Known rows, with every step that occurs
giki-dori: [-1.59  0.88 -1.79 -0.59 -2.01  1.52  1.02  1.51  0.54  1.22  2.00  0.85
 -3.53 -0.66 -0.97 -1.49  1.27  0.03 -2.01 -3.47  1.45 -3.36]
kagelis-zoto-dori-giki-govu: [-2.08  2.15  2.00 -1.95  1.69 -0.87 -0.57  0.93 -4.12 -2.15  3.12  0.05
 -5.33 -0.58 -2.79  0.89  3.06  4.04  2.69  0.54 -0.60  1.24]
zoto-kosa-giki: [ 0.94 -1.99  0.31 -1.00  0.69  0.25  0.03  0.72  4.09 -2.19 -2.59 -0.24
  4.81 -0.86 -1.58  3.86  1.84  1.55  1.12  0.56  1.90 -0.98]
kosa-giki: [-0.77 -0.06 -2.37 -0.72  0.20  0.96 -3.29 -0.61  1.22 -0.45 -4.60 -0.86
  3.16 -1.55 -0.73  1.15  1.71  2.63  2.48  1.42  0.71 -1.70]
dori-zoto-govu: [ 3.39  1.62  2.41 -0.92  0.61 -0.35 -0.18 -1.87  0.26 -1.83 -1.31  1.56
 -0.69 -0.46 -0.42  1.81 -0.01  1.74  0.26 -1.43  1.83  2.60]
govu-zoto-dori-giki: [-1.64  0.31  0.66  0.38  0.84 -1.75  1.04 -1.04 -0.44 -2.29  1.47 -0.02
 -5.04 -2.08 -0.19  0.44  1.33  4.16  2.87 -0.53  0.97  1.74]
kagelis-zoto-dori-giki: [-1.83  2.48  2.28 -1.88  1.56 -1.14 -0.42  0.53 -3.99 -2.50  4.00  0.33
 -5.33 -0.84 -2.46  1.44  2.95  3.96  2.64  0.34 -0.57  2.76]
kosa-zoto-govu: [ 0.11  0.63  2.85  0.15  2.72 -0.05 -3.38 -1.23  0.31 -1.47 -0.78 -0.65
  6.64 -2.02 -2.68  2.37  0.48  1.27  1.24 -0.35  0.84 -0.55]
zoto-govu: [ 1.20  1.26  0.05  0.90  1.79 -0.49  2.60 -1.76  3.04 -1.53 -0.51 -0.67
  2.31 -0.33 -0.95  1.26 -0.94  1.67 -0.82  0.23  0.27 -0.18]
kagelis-zoto-kosa-giki: [-0.97 -0.74  2.72 -2.25  1.83 -0.03 -2.30  1.30 -2.23 -2.07  0.30 -0.09
  2.84 -0.55 -1.06  2.73  3.43  2.78  2.53  2.53  0.49  0.80]
dori-giki: [ 1.88  0.96 -0.07 -1.17  0.61  0.14  2.73 -1.78  2.55 -1.28 -0.58 -1.49
 -3.22 -0.43 -0.62  0.62  0.30  3.23  0.69 -0.04 -1.72  1.77]
dori-zoto-kosa-giki-kagelis: [ 2.86 -0.30  2.34 -1.83 -0.59  0.36 -1.67  0.14  1.06 -2.36 -2.93  1.35
  0.62 -0.14 -1.30  3.58  1.60  1.69  2.95 -1.51  3.09  1.07]
govu-zoto-kosa-giki: [-0.71 -2.91  1.17 -0.04  1.19 -0.58 -0.78 -0.27  1.34 -1.84 -2.18 -0.43
  3.13 -1.83  1.19  1.73  1.85  2.95  2.73  1.71  1.99 -0.16]
dori-zoto-kosa: [ 3.56 -0.57  3.81 -1.89 -0.24 -0.36 -0.35  0.17  0.39 -2.03 -0.53  2.20
 -0.48 -0.09 -0.48  3.03  1.10  0.36  0.40 -1.90  2.59  2.85]
dori-giki-kosa-zoto: [ 3.28 -0.55  2.35 -1.78 -0.30 -0.50  1.62 -0.54  1.36 -2.21 -1.35 -1.89
 -1.32  0.03 -2.72  2.36  1.18  1.07  0.75  1.11  0.23 -0.91]
dori-giki-govu-zoto-kagelis: [ 0.64  0.14 -0.78 -0.87  0.82 -0.01  3.09 -2.05  2.12 -0.55 -1.60 -2.35
 -3.65 -0.18 -0.56 -0.10  0.43  5.20  2.22  0.61 -1.76 -0.69]
zoto-dori-giki-kosa: [ 0.87  1.64  0.43 -0.71 -0.84 -1.89  3.71  0.43  1.35 -3.42  2.23  0.09
 -7.18 -0.35 -4.36  2.74  1.32  1.67  0.72 -1.57  1.48  0.04]
kagelis-zoto-govu: [-0.78  1.50  2.49 -0.97  2.61 -0.52 -0.53 -0.43 -3.03 -1.51  1.78 -0.40
  1.11 -0.16 -0.60  0.90  1.54  2.89  1.17  2.28 -0.62  1.38]
zoto-dori: [-1.66  1.95 -0.31  0.41 -0.12 -1.49  0.78  0.85 -0.21 -2.00  3.08  1.40
 -4.55 -0.99 -3.15  1.57  0.89  1.01  0.83 -2.53  1.57  0.56]
giki-dori-zoto: [ 0.16  1.41 -0.13 -1.70 -2.43  1.48 -0.40  1.06 -0.76  0.71  1.38  2.19
 -5.26 -0.78 -0.77 -0.88  1.73  0.39 -1.39 -4.53  2.52 -1.50]
giki-kosa-zoto-dori: [ 1.23 -1.27  3.38 -0.69 -1.43 -1.56 -1.29  2.17 -1.80 -2.31  0.35  0.11
  0.54  0.19 -4.52  3.23  1.72 -2.63  0.49  0.41  3.46 -3.54]

Rows
[-1.97 -0.92 -3.05 -0.43  0.38  0.85 -2.93 -0.90  0.80  0.26 -5.64 -1.71
  2.76 -1.28 -0.67  0.44  1.80  4.58  3.99  2.08  0.57 -4.19]	kosa-giki-govu-zoto-kagelis
[-1.95  0.60  0.42  0.74  0.44 -1.50  1.36 -0.78 -0.42 -2.37  1.30 -0.45
 -5.51 -1.43 -0.61  0.41  1.00  4.32  4.15 -0.86  1.12  0.73]	govu-zoto-dori-giki-kagelis
[ 1.82 -1.35  2.62 -0.71 -1.93 -1.34 -0.38  0.75 -1.00 -1.20  0.12 -0.90
  2.29  1.20 -3.59  3.68  0.83 -1.82  0.89  0.99  2.23 -3.17]	giki-kosa-zoto-kagelis
[ 3.01 -0.95  2.37 -2.32  0.00  0.47 -2.12  0.31  0.92 -1.95 -3.65  1.57
  1.16 -0.56 -1.17  3.08  2.02  1.65  1.64 -0.94  2.88  0.48]	dori-zoto-kosa-giki-govu
[ 0.79  2.03 -0.08 -1.23 -1.52  1.24  0.89  0.20  0.72 -0.04  1.10  1.87
 -4.09 -0.93 -1.28 -0.25  1.28  1.18 -1.79 -4.45  2.73 -1.56]	giki-dori-zoto-govu
[ 1.17  1.58 -0.70 -0.39 -0.31  0.53  3.33 -1.12  2.62 -1.41 -0.85 -2.36
 -4.23  1.00 -1.51  0.53 -0.42  3.39  3.46 -0.71 -1.27 -0.29]	dori-giki-kagelis
[-2.45 -0.88 -2.53 -0.43  0.75  0.75 -3.58  0.12  0.22 -0.52 -5.48 -1.03
  1.63 -1.97 -1.33  0.14  2.44  4.04  3.73  1.65  1.49 -4.48]	kosa-giki-govu-zoto-dori
[ 0.46 -1.55 -0.08 -0.41  0.08  0.57  0.44  1.16  4.18 -2.28 -2.83 -0.91
  4.17  0.17 -2.19  3.81  1.36  1.65  3.04  0.07  2.20 -2.38]	zoto-kosa-giki-kagelis
[-1.51  1.93  0.92  0.43  0.50  0.23  0.45  0.64 -2.01 -1.26  0.77 -1.50
 -0.56  1.91 -1.71  0.51  0.08  2.22  4.69  0.67  0.17 -1.94]	giki-kagelis-zoto-govu
[-1.41  0.40  1.87 -0.24 -0.08  0.26  0.33  2.06 -1.92 -1.47  1.34 -1.07
 -0.44  2.19 -1.74  1.40  0.86  1.29  4.82  0.37  0.72 -1.72]	giki-kagelis-zoto-kosa
[-1.80  1.27 -1.74 -0.36  0.56  1.18 -2.93 -0.25 -0.19 -1.31 -4.01 -1.95
  2.78 -0.17 -1.89  1.51  1.78  4.19  5.77  1.87  0.70 -3.08]	kosa-giki-kagelis-zoto-govu
[-0.63 -0.69  3.93 -1.91  1.74 -0.52 -0.71  1.60 -2.85 -1.83  2.57  0.30
  1.29  0.22 -0.73  2.18  2.68  1.49  1.32  1.86  0.17  1.69]	kagelis-zoto-kosa
[-1.00  1.78  2.80 -2.04  0.72 -1.49  0.27  1.10 -4.15 -2.87  3.69  0.14
 -5.59 -0.15 -2.99  1.90  3.11  2.87  2.27  1.02  0.26  1.55]	kagelis-zoto-dori-giki-kosa
[-1.57 -2.06 -0.08  0.11  0.78  0.33 -0.85  0.70 -1.32  0.88 -2.80 -0.92
 -0.03 -0.17  0.69 -2.20  0.60  1.49  1.41  1.56  0.34 -4.19]	giki-govu-zoto
[-1.05 -2.60  0.87  0.33  0.70 -0.40 -0.50  0.07  1.35 -1.91 -2.36 -0.87
  2.66 -1.10  0.75  1.72  1.51  3.05  4.05  1.37  2.17 -1.17]	govu-zoto-kosa-giki-kagelis
[ 3.15 -0.01  1.74 -1.62 -0.75 -0.85  2.55 -1.24  1.87 -2.12 -0.45 -2.09
 -1.67  0.42 -3.16  3.22  0.89  2.00  1.28  0.66 -0.13 -0.44]	dori-giki-kosa-zoto-kagelis
[-1.34  1.92  2.25 -0.41  1.15 -0.46 -3.17  0.04 -0.74 -2.52  1.27 -0.38
 -0.15 -1.96 -4.93  2.86  1.60  2.52  4.10 -2.65  1.13 -0.11]	kosa-zoto-dori-giki-kagelis
[-1.49 -0.45  2.13 -2.48  1.16  0.48 -1.92  1.79 -2.08 -1.62  0.97  0.18
  1.52 -0.76 -1.37  2.24  3.91  2.71  1.85  1.33  0.93 -0.35]	kagelis-zoto-kosa-giki-dori
[-0.63  2.13 -0.70 -0.55  0.45 -0.95  2.53  0.16  1.46 -2.35  1.44 -0.02
 -6.76 -0.97 -4.04  1.27  1.19  3.34  1.35 -2.28  0.33 -0.46]	zoto-dori-giki-govu
[ 3.65 -0.47  0.99 -1.51 -1.01 -0.61  4.17 -0.54  2.28 -2.06 -1.16 -1.79
 -3.84  0.93 -1.72  1.63  0.63  1.01 -0.14  1.40 -0.10 -0.72]	dori-giki-kosa
